Each row was made from one path, in order. Every step used is in the known rows, and no mark comes twice. Write each row's path.
Known rows
H -> W -> Y -> M -> A: [ 0.044  6.799  1.600  0.034  3.519  3.054 -0.620 -0.023  6.098  1.938
 -0.708  4.644  1.066  0.200  0.846 -0.353  1.110 -0.197 -2.683  2.879
  2.218  2.143]
M -> A -> W: [-1.763 -1.011  1.178 -0.090 -1.511  1.218 -1.775  1.475  5.205 -0.450
 -1.484  0.473  1.969  0.859  1.702  0.965  0.302  2.441 -1.972  5.252
 -0.894  3.143]
Y -> M -> A -> W -> C: [-0.722  5.658  0.372 -1.030  5.180  0.974 -1.280  0.885  6.224  1.150
  0.366  2.213  3.461  0.370  1.225  1.049 -0.039  2.384 -1.773  8.154
  0.302  3.456]
H -> W -> Y -> M: [ 1.153  6.871  1.406  0.295  4.027  2.789 -0.126 -1.055  3.032  2.139
 -0.302  4.175  0.852  0.227 -1.518 -0.840  1.157 -1.337 -2.048  2.091
  2.280  1.415]
F -> A -> W: [-0.373  0.184  3.185 -0.458 -2.159 -0.793  0.748 -0.336  5.023 -1.055
 -1.901  0.080  5.053  0.789 -0.786  0.595  0.670  1.373 -0.907  5.637
 -0.626  2.665]
A -> W -> G -> M: [ 1.364  1.443 -1.542  0.370  3.419 -0.289 -0.807 -0.906  1.590  0.851
  0.180 -1.836  1.194  1.090 -3.738  0.487  1.821  1.676  0.583  5.802
  0.872  0.457]
Y -> M -> A -> W -> G: [-0.564  5.585 -0.002 -0.843  3.338  1.663 -1.027 -0.125  5.226  0.411
  0.629  0.892  2.554  0.375  1.061 -0.237  1.306  2.632 -1.604  6.191
 -0.426  2.067]
A -> W -> Y: [ 0.347  0.249  1.620 -0.486  1.631  2.596 -1.009 -1.125  1.701 -0.010
 -1.787  2.665  1.958  1.590 -1.319 -0.725  1.296  0.369 -1.712  6.212
  1.114  0.471]
M -> A: [-1.536 -0.105  0.257 -0.316 -0.423  0.286 -0.838  1.378  4.108 -0.299
 -0.471  0.851  0.336 -0.053  3.145  0.668  0.078  1.745 -0.945  1.149
 -0.073  0.941]
G -> W -> Y: [ 3.160 -1.191 -1.134 -0.443  1.366  0.802 -1.107 -0.502  1.166  0.248
 -0.666  3.393 -0.229  1.564 -2.980 -1.284  2.412  0.660  1.339  0.396
  1.602 -0.806]
G -> F -> C: [ 1.202 -1.087  0.232 -0.548 -1.096 -0.873  0.060  1.964  0.825  1.137
 -0.807  0.175  1.371 -0.303 -1.119 -0.040  1.159  3.755  2.360  1.415
  0.638 -0.180]
F -> H -> W -> G -> M -> A: [ 1.317  3.216  0.082  1.564  0.442 -1.367  0.867  0.333  4.662  1.669
  0.588  0.931  3.798  0.213 -0.983  0.449  2.185  1.129  0.526  3.597
  2.635  0.431]
M -> Y: [-2.297 -1.812 -0.605 -0.553  0.608  2.556 -1.475  0.960  0.310  0.708
 -0.999  1.672 -0.569  0.125  2.970  0.192 -0.461  1.808 -1.003  0.704
  1.569  0.161]
M -> A -> W -> C: [-0.894  0.585  0.767 -0.052  1.763  0.130 -0.710  1.047  5.899  0.614
 -1.602  1.568  2.809  0.999  0.957  2.059  0.406  2.761 -0.319  9.170
  0.209  3.027]
F -> Y -> M -> A -> W: [-2.184  2.741  3.319 -1.821  2.091  2.523 -0.810  0.411  4.550 -0.692
 -1.242  3.027  5.804  0.265  1.736 -0.172 -0.170  2.726 -4.569  5.126
  1.310  2.642]
Y -> M -> A -> W -> G -> F: [-0.355  5.077 -0.987 -1.248  3.936  1.287 -2.260  0.950  5.962  0.958
  0.648  0.953  1.794  0.344 -0.069 -0.121  1.467  6.074 -0.588  4.975
 -0.227  1.015]
H -> W: [ 0.423  1.555  1.054  1.930 -1.595  0.399  0.299  0.126  1.835  1.683
 -1.009  0.523 -0.106  0.081 -1.926  0.964  0.548 -0.880 -0.347  0.691
  0.217  2.769]
Y -> M -> A: [-1.291  4.928 -0.065 -1.372  3.235  1.152 -1.371  1.322  4.684  0.227
  1.376  1.565  1.250 -0.573  3.176 -0.159 -0.360  1.512 -2.354  0.790
  0.061  1.507]
Y -> M: [ 0.143  5.005 -0.299 -0.952  3.650  0.908 -0.606 -0.034  0.947  0.489
  1.829  0.780  1.042 -0.569  0.321 -0.758 -0.429 -0.125 -1.492 -0.112
  0.125  0.636]

Which path is each row?
[ 1.392  2.403 -0.485 -0.816  1.347 -2.377  1.557 -0.965  3.617  0.177
 -0.501  0.026  1.434  0.150 -2.054 -0.052  2.311  5.374  3.594  1.644
  0.774 -2.936]
W -> G -> F -> A
[ 0.061  5.661  0.849  0.117  2.607  0.895  0.118 -0.129  5.544  2.088
 -1.056  2.716  2.098 -0.155 -1.699  0.350  2.056  5.274 -0.114  2.443
  2.156  0.783]
H -> W -> G -> F -> Y -> M -> A
[-0.415  0.199 -1.996 -0.012  3.805  1.529 -1.832 -0.204  1.794  1.363
 -0.500 -0.634  0.898  1.180 -1.608  0.468  1.397  2.928 -0.175  6.296
  2.112  0.526]
A -> W -> G -> M -> Y
[-1.455  4.221  0.788 -1.074  2.265  1.980 -2.161  1.298  5.639  0.113
  0.472  1.192  2.658  0.217  1.936  0.140 -0.102  2.111 -3.229  4.694
 -0.689  3.446]
Y -> M -> A -> W
[ 0.528  4.248  1.728 -2.523  3.379  0.595 -1.237  0.182  6.653  0.210
 -0.918  3.064  4.239  0.786 -1.958 -0.836  1.277  5.615 -0.941  4.449
  1.460 -0.130]
G -> F -> A -> W -> Y -> M
[ 2.122  2.864 -1.255 -1.472  4.010  1.753 -2.211  0.499  4.972  0.486
  0.447  4.675  0.742  1.127 -0.384 -1.409  2.206  1.897 -0.558  1.186
  1.520  0.446]
G -> W -> Y -> M -> A
[-1.270  0.091  1.608 -0.775  0.977  2.714 -1.628  0.431  5.588 -0.272
 -2.132  3.129  2.117  1.409  1.958  0.010  1.198  2.064 -2.518  6.722
  0.906  1.379]
M -> A -> W -> Y
[ 0.450  4.388  1.295 -1.297  4.436  3.385 -1.410 -1.116  2.459  0.537
 -0.342  3.246  2.773  1.061 -1.036 -1.337  0.985  0.278 -2.918  6.172
  1.260  1.022]
A -> W -> Y -> M
[ 1.596  3.696  0.623  1.186 -0.516 -1.739  1.638 -0.808  5.101  1.831
 -1.557  0.455  1.236  0.190 -3.757  0.874  2.607  3.943  2.938  2.121
  0.979  0.293]
H -> W -> G -> F -> A
[ 1.064  0.266 -1.014  0.167  0.897  0.041 -0.886 -0.511  1.536  0.851
 -0.931 -0.708  0.724  1.151 -3.822  0.239  2.225  5.177  2.073  5.198
 -0.246 -0.463]
A -> W -> G -> F
[-0.952  3.093  1.325 -2.288  5.367  0.725 -1.567  1.443  5.789  0.943
 -1.278  3.742  4.975  0.511 -0.955  0.895  0.152  7.507 -1.275  6.510
  2.432  1.080]
G -> F -> Y -> M -> A -> W -> C
[ 1.048  2.478  0.789 -0.474  2.075 -1.934  0.996 -1.277  5.431 -0.235
 -0.781 -1.313  4.483  0.907 -2.826  0.533  1.946  2.070  0.577  6.594
  0.977  0.900]
F -> A -> W -> G -> M
[ 1.691  1.192  1.062  0.178 -0.303  0.333 -0.332  0.687  2.617  1.728
 -0.779  4.016  2.725  0.614 -2.594 -0.819  1.791  3.642  0.719  1.078
  2.906 -1.627]
G -> F -> H -> W -> Y
[-1.666  1.625  1.726 -2.331  2.516  1.657 -2.355  1.866  5.254 -0.099
 -1.184  2.703  4.185  0.344 -0.156  0.101  0.146  7.211 -2.748  3.051
  1.513  1.100]
G -> F -> Y -> M -> A -> W
[ 0.049  4.813 -0.125 -1.261  2.463  0.670 -1.435  0.920  5.737  0.679
  1.152  1.811  4.840  0.459  0.358 -0.647  1.741  5.990 -0.559  5.891
  0.474  0.331]
Y -> M -> A -> W -> G -> F -> H
[-0.093  1.322 -3.332 -0.343  5.589  0.642 -0.892 -0.325  0.573  1.548
  0.609 -0.301 -1.124  0.201 -0.020  0.036  1.177  2.279  1.121  1.730
  3.275 -2.134]
W -> G -> M -> Y
[ 0.720  1.075  1.179 -1.127  1.622 -2.410 -0.028  0.735  6.143  0.601
 -1.701  1.062  4.163  0.864 -3.085  1.737  0.873  6.203  2.028  6.760
  0.726  0.852]
G -> F -> A -> W -> C
[-1.106 -0.188 -1.063 -0.452  2.693 -0.049 -2.934  2.268  5.694  0.164
  0.003 -0.998  1.334  0.714  0.046  1.517  0.038  2.511 -2.264  3.794
  1.014  2.409]
G -> M -> A -> W
[ 0.377 -0.504  0.966 -0.561  0.866  0.621 -0.057 -1.059  1.216  0.327
 -2.123  0.657  3.138  1.164 -3.828 -0.064  2.082  5.835  0.829  5.745
  1.241 -0.821]
A -> W -> G -> F -> Y
[ 1.542  0.004 -0.063  0.055 -0.539 -0.369 -0.143 -0.425  1.308  0.608
 -0.279  0.184  3.869  1.194 -3.466 -0.369  2.441  5.242  2.057  6.096
  0.407 -1.163]
A -> W -> G -> F -> H
[ 0.417  2.645 -2.682 -0.167  4.818 -1.151 -0.375  0.018  3.695  0.773
  0.980 -0.980 -0.441  0.147  0.073  0.429  1.576  2.299  1.162  2.085
  1.940 -1.413]
W -> G -> M -> A
